In the rows, zero is written as 128.
Known rows, with every way that one mark hangs from another:
zife[ranag[regu[velun[sulaz]]]]: [119 119  89 158 128  93 147  89  73 125 103 132  95 129 121 106 156 125
 136  76 146 122]
sulaz[velun[zife[ranag[regu]]]]: [101  85 107 134 166  81 147 128  88 157 116 140 106 115 126 105 171 107
 150 114  96 166]
ranag[regu[fovo] zife[velun]]: [ 77 139 112 138 169  84 199  68 108  86 155 104 133 153 130  89 240 106
  92 110 130 129]
regu[ranag velun]: [ 83 123  67 151 168  93 163 114  93 136 120 140 105 110 105 110 149  97
 103 136 154 121]
zife[ranag velun[sulaz]]: [ 88 112  85 121 174  94 144  74 105 137 129 167 105 115 135  95 145 131
 120  94 129 134]
velun[sulaz zife[ranag[regu]]]: [113  84 116  89 115  92 142 115  88 164 121 131 130 135 112 105 155 135
 129  61  93 154]
regu[ranag]: [ 77 113  81 135 171  75 154  81 110 130 123 146 127 116 109  91 165  92
  91 140 133 129]
sulaz[velun[ranag]]: [ 77 116 102 123 184  74 157 154 100 173 127 154 109  79 136  97 160  96
 119 148 107 182]
fovo[regu[ranag]]: [ 53 108  95 154 170 104 161  85 108 117 144 164 136 113 120 114 177  96
  86 107 128 120]
velun[ranag[regu] zife]: [ 77  86 108  77 128  71 157 153  87 165 124 120 135 133 126  82 191 123
 119  98  96 187]
zife[ranag velun]: [ 78 108  75 148 179  93 144  66 100 114 123 173 101 127 138  88 157 123
 132 110 132 124]
ranag[regu]: [ 96 114  79 145 131  67 180  97  84 102 126 133 113 139 125  88 197 117
 104 100 129 142]
fovo[regu]: [ 52 108  95 160 151 105 175 111  99 106 151 183 131 115 128 112 173 105
  99  99 113 115]
velun[ranag[zife]]: [ 55 140 121 114 145  80 180 138 115 145 137 142 132 112 136  82 175  96
 109 123 112 155]
ranag[regu[fovo]]: [100 114  88 138 150  77 171  89  78 111 125 122 130 139 109  89 204 115
  95 123 134 126]
ranag[zife[velun]]: [ 53 139 105 144 166  85 203  96 129  93 162 156 124 134 142  84 195  99
 106 116 108 126]
velun[ranag zife]: [ 62  84 110  77 138  79 152 167  97 176 128 148 140 120 124  83 164 116
 125 118  87 173]
zife[ranag[regu[fovo]] velun]: [ 97 108  81 145 182  92 141  50  86 109 119 138 108 140 132  92 188 128
 122 103 148 125]
velun[zife[ranag]]: [ 86  75 105 126 131  91 142 116  90 140 114 159 126 144 116  91 152 120
 154  98  92 126]
sulaz[velun[zife]]: [ 81  83 104 126 173  78 160 150  97 160 132 158 115 104 126 100 168 102
 136 135  83 167]
fovo[regu[velun]]: [ 57 116  86 171 148 118 182 132  88 109 148 176 116 112 125 126 163 109
 109  99 127 111]

Rows:
[ 90 146 114 121 183 112 166 103 104 159 135 103 139 110  88 124 163  91
  81 145 150 109]
regu[fovo ranag[zife] velun[sulaz]]
[100  83 117  89 124  96 140 126  95 172 122 150 133 126 111 103 136 133
 135  77  85 143]
velun[sulaz zife[ranag]]
[ 88  98  92 120 185 109 143 120  81 163 117 116 138 126  81 117 164 100
 106 157 140 109]
regu[fovo ranag velun[zife]]
[ 72 140 118 117 134  74 180 125 106 132 134 114 128 123 138  84 201 104
 102 103 123 169]
velun[ranag[regu zife]]
[ 82  98  78 130 160  96 159 130  89 149 120 134 114 122 101 109 154 103
 116 124 133 132]
regu[ranag velun[zife]]
[ 51 103 100 140 142 118 172 156  88 138 148 163 124 111 128 125 163 114
 115  92 115 137]
fovo[regu[velun[ranag zife]]]
[101 103  78 140 121  81 183 129  72 115 126 122 105 142 121 103 190 123
 122  91 131 143]
ranag[regu[velun[zife]]]
[ 66 101 101 132 154 120 162 123  98 144 147 148 129 110 112 135 160 108
  94  85 124 131]
fovo[regu[ranag velun[sulaz zife]]]
[ 81 141 106 149 187 109 168  97 100 137 128 108 136 120  90 117 176  83
  94 159 155  95]
regu[fovo ranag[zife] velun]
[ 65 131 101 122 184  84 173  70 133 126 147 132 133 119 121  94 183  91
  78 123 128 139]
regu[ranag[zife[velun[sulaz]]]]
[ 69 146 132  77 136  84 176 148 124 175 146 135 138  94 130  93 158 108
  89 102 105 173]
velun[ranag[zife] sulaz]
[107 106  83 121 117  82 180 134  75 130 130 119 106 135 116 109 183 131
 112  78 125 153]
ranag[regu[velun[sulaz zife]]]
[ 64  97  96 162 139 123 165 132  84 121 141 169 118 123 121 129 160 116
 129  83 118 114]
fovo[regu[velun[zife[ranag]]]]
[ 67 142  95 139 141  95 188 162  93 141 133 145 107 108 127 105 155 104
 121 121 131 137]
regu[velun[ranag[zife]]]
[ 62 116  73 105 179  72 172 110 104 128 144 151 114 117 146  79 193 124
  92 119 128 172]
zife[velun[ranag[regu]]]
[ 73 132 119 133 196  93 159  65 117 131 132 117 159 128  95  97 192  79
  82 163 136 103]
regu[fovo ranag[zife]]
[ 83 147 117 104 160 111 175 160  91 176 137 124 135  97 103 117 153 108
 100 141 136 129]
regu[fovo velun[ranag[zife] sulaz]]
[ 98 102 101  94 180 110 144 127  87 186 124 112 142 115  78 125 152 108
  94 143 134 121]
regu[fovo ranag velun[sulaz zife]]
[ 90  97  86 146 131 102 161 149  77 139 116 155 103 130 113 110 140 121
 154 104 119 116]
regu[velun[zife[ranag]]]
[ 77 147 103 111 134  97 186 170  99 164 139 139 111  96 122 113 143 112
 108 106 128 149]
regu[velun[ranag[zife] sulaz]]
[ 59 131 109 151 157 121 178 107 111 128 156 140 126 107 119 135 170  98
  85  87 135 122]
fovo[regu[ranag[zife] velun[sulaz]]]
[121 120  95 153 138 100 140  84  69 132 100 125 107 131 111 110 160 123
 132  94 150 111]
zife[ranag[regu[fovo velun[sulaz]]]]
[ 88 108 111  75 156 111 156 181  78 200 127 127 140 105  97 116 142 122
 112 136 118 140]
regu[fovo velun[ranag sulaz zife]]
[ 58 106 105 119 138 122 170 162  91 153 151 158 128 105 124 131 157 121
 108  81 111 144]
fovo[regu[velun[ranag sulaz zife]]]
[ 75  89 112 101 176  77 151 170  99 189 128 147 119  93 132  98 168 103
 134 138  86 193]
sulaz[velun[ranag zife]]
[106 119  80 149 146  87 180 111  65 114 124 119 115 136 107 106 192 117
 106 120 149 120]
ranag[regu[fovo velun]]
